Each row comes from the steps of one walk. Every step used is in the known rows, and no mark comes twice. Write the walk behind each row, first mark first.
Known rows
nimu, mined, tamu: [ -4   8  -5   2  10   4   8   4 -17  35  -6  33  -5   0   0  30   8  -7
   4  -5   9  -8  -9 -11   5  13  -1  -7  -4   3  10  12  -8   1   6  17
 -34 -29 -25  11  -3]
zivut, mined, nimu: [  7  13   4   7  17  -6  11   6 -11  42 -12  18  -1   4   1  31  -5  -8
  -1   0  20   1 -11  -2   7  27  -5  21  -1   9   6  14 -17  10   8  17
 -19 -21 -32  10  -8]
zelu, lakig, bipu, zaful: [-26   8  11   2  18   1   9   8 -14   0  12  23  -5   4   0   5 -33 -20
  13  12  13 -16  -2 -24   3  -3  -4  -9   7   0 -23  10   3  18 -22 -39
 -11   0 -22  -3 -10]
zivut, lakig, zelu: [-14   4  -5   4  14 -14   7  20  -5  -1 -13  10   5   9 -11  -2 -11  13
  20   2 -24 -10  16   2   4   9   2  27 -10 -12   1   0  -5  -6 -11   3
  16 -10 -16   6  -1]
lakig, bipu: [ -6   8   3   2  15  -5   8  14  -5   7   1   7   2  13  -2  -1 -20   0
  22  -2  -7 -27  -5 -27  -6  10  -2  10   0   1  -7  19   2   1 -12 -17
   4 -17 -38  -2  -7]
mined, zivut, lakig, zelu, zisegal, mufen: [  5   1 -16  13  19   0  -3  16  -9   7 -17 -11   6  11  -6 -26 -15  13
  24   9 -57 -25  22  25   0  25  18  13  -8 -17  32 -15   2 -27 -15  15
  35 -17  -3   5  13]
tamu, mined, zivut, lakig: [  7   4  -5  14  28  14   6   6 -15  24  -8  24   0  -3  -7  17  16  -6
   5  -5  -9  23  -5 -19  10  25  38  14  -6   4  21   4 -15  -2  12  26
  -9 -34 -28  13   5]
puze, mined, zivut, lakig, bipu: [ -2  12  -3  22  24   9  17  12 -17  29 -11  15  12   5  -9  -9  -8  -4
   9 -11 -13   8  -8 -13   5  18  32  15  -1   7  35  24  -5  -8   1 -10
   1 -24 -37   6   0]
deloku, zaful, bipu, lakig, mufen: [ 13 -12   3   2  15 -13 -10   6  -6 -14  -2  21   4   9  -2  15 -44  23
  13  21  12  -6  11 -21 -10   6 -16  10   0 -16 -12  -1  -1  20 -25 -32
  30  15   9  -2   3]
zisegal, mufen, lakig, bipu: [-22   8  -7   3  12  -3  -4  10  -5 -14   9   3  -5   8  10 -16 -30 -14
  20   4 -36 -37   3 -13  -6   9 -23  -6   7   0   4  -4   7  -4 -20 -28
  12  -8 -19 -10   1]
zisegal, mufen, lakig, deloku, zaful, bipu: [  4  -8  -1   9  15   8 -15  -3   2 -34  21  -2  -3   6   9 -10 -44  16
  17  17   8   0  15   9   5   2 -24 -28   0 -11 -23  -3  -1  34 -24 -31
  13  18  13  -6  27]
nimu, mined, tamu, lakig, deloku: [ -1  -3 -13   2  14   4  11  -1 -13  33  -6  41  -1   6  -2   0   2  14
   2   1   5   4  -4  27  10  18  13  -8 -13   2  -3  18 -14  13  11  18
 -41 -35 -28  12  18]
tamu, mined, zivut, lakig, zelu, zisegal, mufen: [ 12   4 -18  15  24  16  -2   9 -20  21 -10  -2   1   7  -7 -13   3   5
  13   9 -42 -14  14  12   4  29  27   4  -9 -15  42 -18   3 -29  -5  19
  22 -27   0   6  15]
mined, tamu, lakig: [-12   2  -9   3  14 -11   8   7  -8   8 -16  30   4  10  -2   0  -2   7
  14  -1 -25 -10   7 -12   4  16   2   6  -5   1   6  15 -10  -2  -2  20
 -10 -32 -29   8   4]
zaful, bipu: [ -1   7  10   2  17  -5   0   9  -3  -5   2  13  -1  10  -2  24 -20  10
  23   9   9  -1   7 -23   1   6  -8   5   1  -7 -13   8  -3   8 -13   0
   8   3 -15   4  -3]
mufen, lakig, bipu, zaful: [-27   6   9   7  18   1   5   9 -10  -6   9  17  -3   4   4  -3 -33 -15
  12   9   6 -14   0 -25   4  -2  -7  -9   8  -1 -16   8   2  16 -19 -41
 -10  -4 -23  -2  -5]
deloku, zaful, bipu, lakig: [ 24 -11   5  -3  20   1 -10  -1  -4 -20   2  22   2   7  -2  17 -49  16
  20  22  10   3   8 -31  -7   8 -14  -6  -2  -9 -18   9  -6  28 -22 -29
  21  10  -6  -1   8]
tamu, lakig: [ -7   0  -4   0  19  -6   4  12  -3  -7 -10  24   1   8  -3  -7 -12  10
  22   5 -33  -8  11 -11  -1  15   2  22  -1  -3   2   6 -10   0  -5   9
   8 -18 -26   4   4]
deloku, zaful, bipu, lakig, zelu: [ 14 -13   5   3  16 -11  -5   4  -8 -14   0  19   4  10  -5  10 -46  25
  17  24  11  -8  15 -11  -5   7 -25  -6  -6 -17 -17   0   0  21 -28 -37
  34  17   4   0   8]
lakig, mufen: [-15   4  -1   3   9 -17   5  21  -4   5  -7  14   0   7   0   8 -12   6
  15   0  -6 -21   4 -14  -2   5  -6  34   2 -12   3  -3  -3  -8 -11   4
  13  -5 -10   2 -11]
nimu, mined: [  2   6   0  -1  15  10   4   9 -12  18   1  27  -7  -2  -1  23  -1  -5
  13   2   4  -7  -5 -10   1  13   1   8   0   0   7   3  -8   3   3   6
 -16 -15 -21   6  -2]
zelu, lakig, nimu, mined, puze: [-18   6  -4  -5  19  20   5   8 -16   8   8  40 -25 -14  10  31  11 -34
  -2   0  21  -9 -14 -24  -1  16  -6 -16   3  10   1 -13 -13  -1   3   3
 -42  -7 -16   7 -12]
zivut, mined: [ 10  13   7  -3  18   3   9  10  -9  18  -8  14  -5   4   1  25 -18  -6
  10   3   7  -7  -5  -7   1  21  -4  19  -1   3  -1   6 -15   3  -2   8
 -13  -9 -26   6  -8]
puze, mined: [ -4  14   1   3  14   9  16  13 -11   9  -1  25   2   1   2   7 -19  -8
  19  -2   2  -1  -4 -35   7   1  -3  14   5  -4  25  12  -6 -10  -3  -3
   0  -4 -20   2  -5]
zelu, lakig: [-20   7  -2  -4  12  -7   5  11  -4 -13   6  28  -8  -2   4  12 -19 -16
  17   6 -12 -11   3 -21   2   2 -11   5   4   0  -9  -6  -6   7 -13  -3
   3   0 -14   0  -6]
deloku, lakig: [  2   1  -7  -7  15   4   5  16  -7 -13  -5  25   2   5  -1   7 -35  -4
  24  -5  -5   0  -2 -45  -6   9   7  22  -2  -4 -19   4  -9   0  -6   2
   0 -14 -22   3  -9]
mined, zivut: [ -1   2   3  11  17  -1   7  12  -6  16  -9  17   2   0   1  12  -5   1
  13  -2  -8  -1  -4 -11   3  18  13  13   1   1   6   4 -14  -4   0  18
   6 -16 -29  10  -3]
zisegal, zelu: [  3   4  -7  -5  12   3  -3  11  -4 -10  -6   0   0   9   5  -4 -23   2
  25   6 -20 -19   7 -34  -4  13 -10   6   1  -7   8  -2  -2  -4  -8  14
  13 -13 -16   1   8]
mined, tamu, lakig, zelu, zisegal, mufen: [ -8   1 -23   3  10  -8  -1  11 -11   6 -18   6   4  20   0 -32 -16  19
  23  11 -58 -47  25  19  -1  20 -10  -5  -8 -17  29  -6   8 -29 -19  13
  19 -25  -1   1  14]
nimu, mined, zivut, lakig, bipu: [  3   4  -3  17  26   8   6   9 -17  39  -9  16   3   1 -11   8  11  -1
   5  -7 -11   3 -10  10  -1  29  35  10  -6  10  16  15  -7   3   7  -3
 -15 -35 -39  10   4]
puze, mined, zivut: [ -2  11   3  17  18  12  18  11 -16  26  -7  26   5  -5   3   8  -8  -7
  10  -6   2  10  -9 -20  10  13  13  11   5   1  34  11 -13 -12   3   9
   1 -10 -25   9  -2]
mined, tamu, lakig, zelu, zisegal: [ -9   0 -16   5  11 -15   8  13 -11   9 -20  14   6  18  -5 -21  -8  24
  19   7 -41 -31  21   9   2  17  -1   3 -11 -14  16   2   2 -20 -13  12
  12 -28 -10   6   9]
nimu, mined, puze: [  6   8   2  -1  12   8   9  12 -21  22  -3  25 -15  -3   1  17  -1 -12
   3   1  15 -13 -11 -13   0  12   0  -8  -3  -1  23   3 -13   2   6   3
 -39 -20 -29  10  -8]

Which walk is each row?
[ 20  -8   9   7  17   7  -2   1   1 -14  13   2   4  11  -2   6 -34  32
  19  10  36  10   7  -4   6   2  -4 -11  -6 -10 -32  20  -7  38 -17 -19
   6  10  -6   2  18] : lakig, deloku, zaful, bipu
[  7   1 -20  -7  11   8  -2  19 -11 -16  -8   1   3  14   1 -26 -47   7
  33   9 -37 -37  16 -13 -10  13  -4  12  -5 -23   2 -17  10 -26 -23  -5
  30  -6   6  -4   2] : deloku, lakig, zelu, zisegal, mufen
[ 26 -16  -7  -6  14   6   2   1   1 -14   5  22   3   5   3  -8 -56  17
  17  17  10   0   0 -11  -2   6  -1  -3  -8 -10 -26  14 -14  30 -14 -22
   8  -1 -21  -2  17] : bipu, lakig, deloku, zaful
[ 17 -12  -3  13  20  11  -2 -10 -13  18   4  29   3   9  -7   7  -3  37
   2   8  31  19   5  23  10  17   5 -29 -14   0 -15  25  -9  39  -1  -7
 -30 -17  -4  10  31] : nimu, mined, tamu, lakig, deloku, zaful, bipu
[ 13 -14  -6   5  19   7   1   5   1 -16   2  12   6  10  -5 -25 -26  33
  19   8  -6   4  12   7   4  13   8   5  -9  -6 -18  18 -14  30 -10  -9
   4 -11 -17   2  25] : tamu, lakig, deloku, zaful
[ 26 -10  -6  20  28  26   3   0 -11  16   4  13   4  -1  -8  -1   2  17
   2  -2  18  35  -5   1  13  22  42  -1 -14   1   2  16 -19  28   7   7
 -13 -27 -19  11  25] : tamu, mined, zivut, lakig, deloku, zaful
[ 11  -2 -19 -13  10  -4  -4  11  -7  -9  -8  11   0  14   5 -21 -55   4
  30  28 -50 -49  18   1 -11  13 -16   4  -3 -25  15 -19   9 -25 -27 -11
  42   0  -2  -7   7] : bipu, lakig, zelu, zisegal, mufen
[  7   5   1  12  23  15   8   6 -18  31  -1  27  -4  -5   2  22  13  -7
   4  -3   7  11 -12 -26   8  22  20   4   0   4  17   1 -13  -4  10  24
  -7 -26 -27  12   0] : tamu, mined, zivut
[ -1  -9  -9   6  11  13 -10   2   3 -31  17   1  -4   2  11 -24 -41   8
  17  10 -10 -10  10   7   4   3 -20 -17   0  -8 -12  -6  -6  26 -19 -24
   8   5   4  -7  24] : zisegal, mufen, lakig, deloku, zaful
[ 16  -9   0   4  13  10   4   6   2  -9   8   4   3   7  -1  -6 -30  22
  19   4  19   0   2  -6   5   4   2   0  -6  -8 -24  18 -12  29 -12 -13
   0  -2 -17   1  16] : lakig, deloku, zaful
[ 28 -11  -8  -2  16   3 -17   2  -8 -24   1  -1   3  17  -1 -14 -62  27
  29  35 -23 -34  27  -1 -12  12 -26 -17  -4 -28   5 -12  13   2 -39 -37
  51  17  23  -8  19] : deloku, zaful, bipu, lakig, zelu, zisegal, mufen
[ 10  -2   2  -9  18  -8  -2   3  -5 -10  -2  32   0   8   1  23 -45   3
  22  21   0  -1   4 -27  -6   8  -9   3   0  -9 -16   3  -5   9 -15 -11
  16   4 -19   1  -1] : zaful, bipu, lakig
[-12   5 -24  -2  18  27 -13  -2  -9   3   3  19 -15  -4  17  13   5 -22
  11   3 -25 -25   1 -13  -2  23 -11 -25   5   3  16 -19   5 -22  -5  15
 -18 -20   7   0  11] : zelu, zisegal, mufen, lakig, nimu, mined, tamu
[-20   6  -9   0  11  -1  -7   9  -2 -23   5  12  -8   0  12  -5 -27 -16
  20   8 -37 -22   9 -12  -1   6 -24   0   8  -5   8 -17  -2  -4 -15  -5
  12  -2  -6  -5   4] : zisegal, mufen, lakig
[ 27 -12  -2   0  16  -3  -8   5  -7 -20  -2   8   4  15  -5  -4 -54  31
  25  31  -5 -19  23 -11  -9   8 -17 -10  -7 -24  -8  -3   7  11 -33 -37
  44  13  13  -3  14] : deloku, zaful, bipu, lakig, zelu, zisegal
[ 10  -3  -8  13  22  14   9   5 -10  33  -5  24   1  -3  -7   5   2   8
   3  -1   6  25  -7  35  11  23  41   9 -12   2   1   9 -20  13  15  21
 -24 -26 -30  15  17] : nimu, mined, zivut, lakig, deloku
[-24   8 -10  12  10  -9  21  11 -21  27 -18  37   9   9  -4 -13  -3  10
   8  -2 -15 -11   9   1  11   9 -10   4  -5  -6  34  13  -4 -18  -4   4
  -3 -18 -13   8   4] : puze, mined, tamu, lakig, zelu
[-28   4 -11   2  17  15  -1   1  -9  13   1  40 -14 -11  12  35  20 -23
  -1  -7   7   0 -10 -23   4  18 -12 -15   4  13  -5  -6  -9  -4   5  14
 -35 -20 -12   8   0] : mufen, lakig, nimu, mined, tamu
[-21   9   0   0  13  -9   9  11  -7  -4   9  19  -5   6   1   2 -23 -15
  17   2 -10 -25  -4 -19  -4   5 -12  -1   4   5 -15   6   3   8 -17 -26
   3  -7 -26  -4  -9] : zelu, lakig, bipu
[ 11   2 -18  13  21  12  -5  11 -18  26 -13   0   1   4  -8 -14   1   9
  14  10 -44 -19  15  40   1  30  22   7  -8 -13  42 -19   2 -25  -5  15
  14 -21   2   8  17] : nimu, mined, zivut, lakig, zelu, zisegal, mufen
[ 12  -6  -9 -14  12  -2   9   5   0  -2   1  33   1   7   6  -3 -53   2
  19  18   2  -5  -4  -3  -1   5   3   7  -6 -11 -25   9 -13  11  -6  -5
   3  -6 -34   1   7] : bipu, lakig, deloku
[-27   3 -11  -3  20  16 -10   8   4 -27   7  12 -12  -4  17   7 -12 -22
  20   3 -29 -19   6 -27  -4  15 -21   2  11   1  -6 -19  -4 -14 -13   4
  11   2  -4  -5   2] : zisegal, mufen, lakig, nimu
[-13   7 -10  -6  10  -2  -4   7  -6 -20   3  14  -6   2   9  -1 -24 -13
  20  10 -21 -17   7 -29  -2   7 -19  -4   4  -2   1 -14  -1   2 -14   4
  12  -2  -4  -1   6] : zisegal, zelu, lakig
[-27   5 -18   0  17  22  -8  -1 -10  10   4  31 -16  -9  17  26  13 -28
   2  -4 -10 -15  -6 -11   2  22 -19 -22   6  10   7 -15  -3 -14   0  12
 -28 -17  -3   2   4] : zisegal, mufen, lakig, nimu, mined, tamu
[-19   1  -4   8  27  22   2   3 -11  22   6  42 -15 -19   8  38  23 -25
   0  -3  10  11 -14  -4   2  27  12  -3   7  16  -5 -14 -14  -3   6  19
 -17  -7 -12  10  -2] : zelu, lakig, nimu, mined, zivut
[-32   3  -3   7   8 -16   5  17  -5 -11  -1  19  -4   2   4  -4 -17   0
  13   7 -20 -18  12  -1   4   2 -28   6   0 -10  -5 -17  -3  -3 -16 -11
  16   4  -6   2  -1] : mufen, lakig, zelu
[  5  -1 -14  -6  11   0   6  21 -11 -12 -10  10   5  13  -4 -17 -41  12
  28   5 -20 -22  12 -23  -7  10   4  19  -8 -19  -9  -8   4 -17 -17  -5
  23 -10  -4   2  -3] : deloku, lakig, zelu, zisegal
[ -6  -7  -7  11  34  24   0   5 -10  28 -10  38  -6  -9   0  18  30   1
   6  -2 -11  14  -5   3   0  41  27  14   2  13   6  -2 -18  -9  13  29
 -13 -25 -23  13   9] : tamu, lakig, nimu, mined, zivut
[-15   1  -6   0  10  -4   7   8   2 -16  10  19  -5   1  10  -8 -31  -1
  14   6  -2   1   1   3   8   1  -9  -1  -2  -4 -25  -1 -11  16  -7  -5
  -4  -3 -20   1  10] : mufen, lakig, deloku
[ -1  -5  -8  -2  17  -3   9   9   1  -3  -2  22   3  11  -2 -21 -24  19
  20   8 -13   0   7  14   5  11  12  15  -7  -7 -17  13 -14  11  -2   9
  -2 -16 -30   5  16] : tamu, lakig, deloku
[ -8  17  -5   6   9   4  19   7 -17  26  -8  30   4   2   4  13  -9 -11
  10  -9   9  -4  -8 -35  11   2  -5  -3   1   0  29  21  -6 -10   0   8
 -18 -18 -24   6  -5] : puze, mined, tamu
[  1   9  -3   2  19  -5  11   4 -13  29 -21  28  -1   9   0  14  -5   3
   2   1  -9  -5   0   7   4  30   0   9  -6   8   7  14 -18   1   4  21
 -28 -30 -27  11   1] : zivut, mined, tamu, lakig
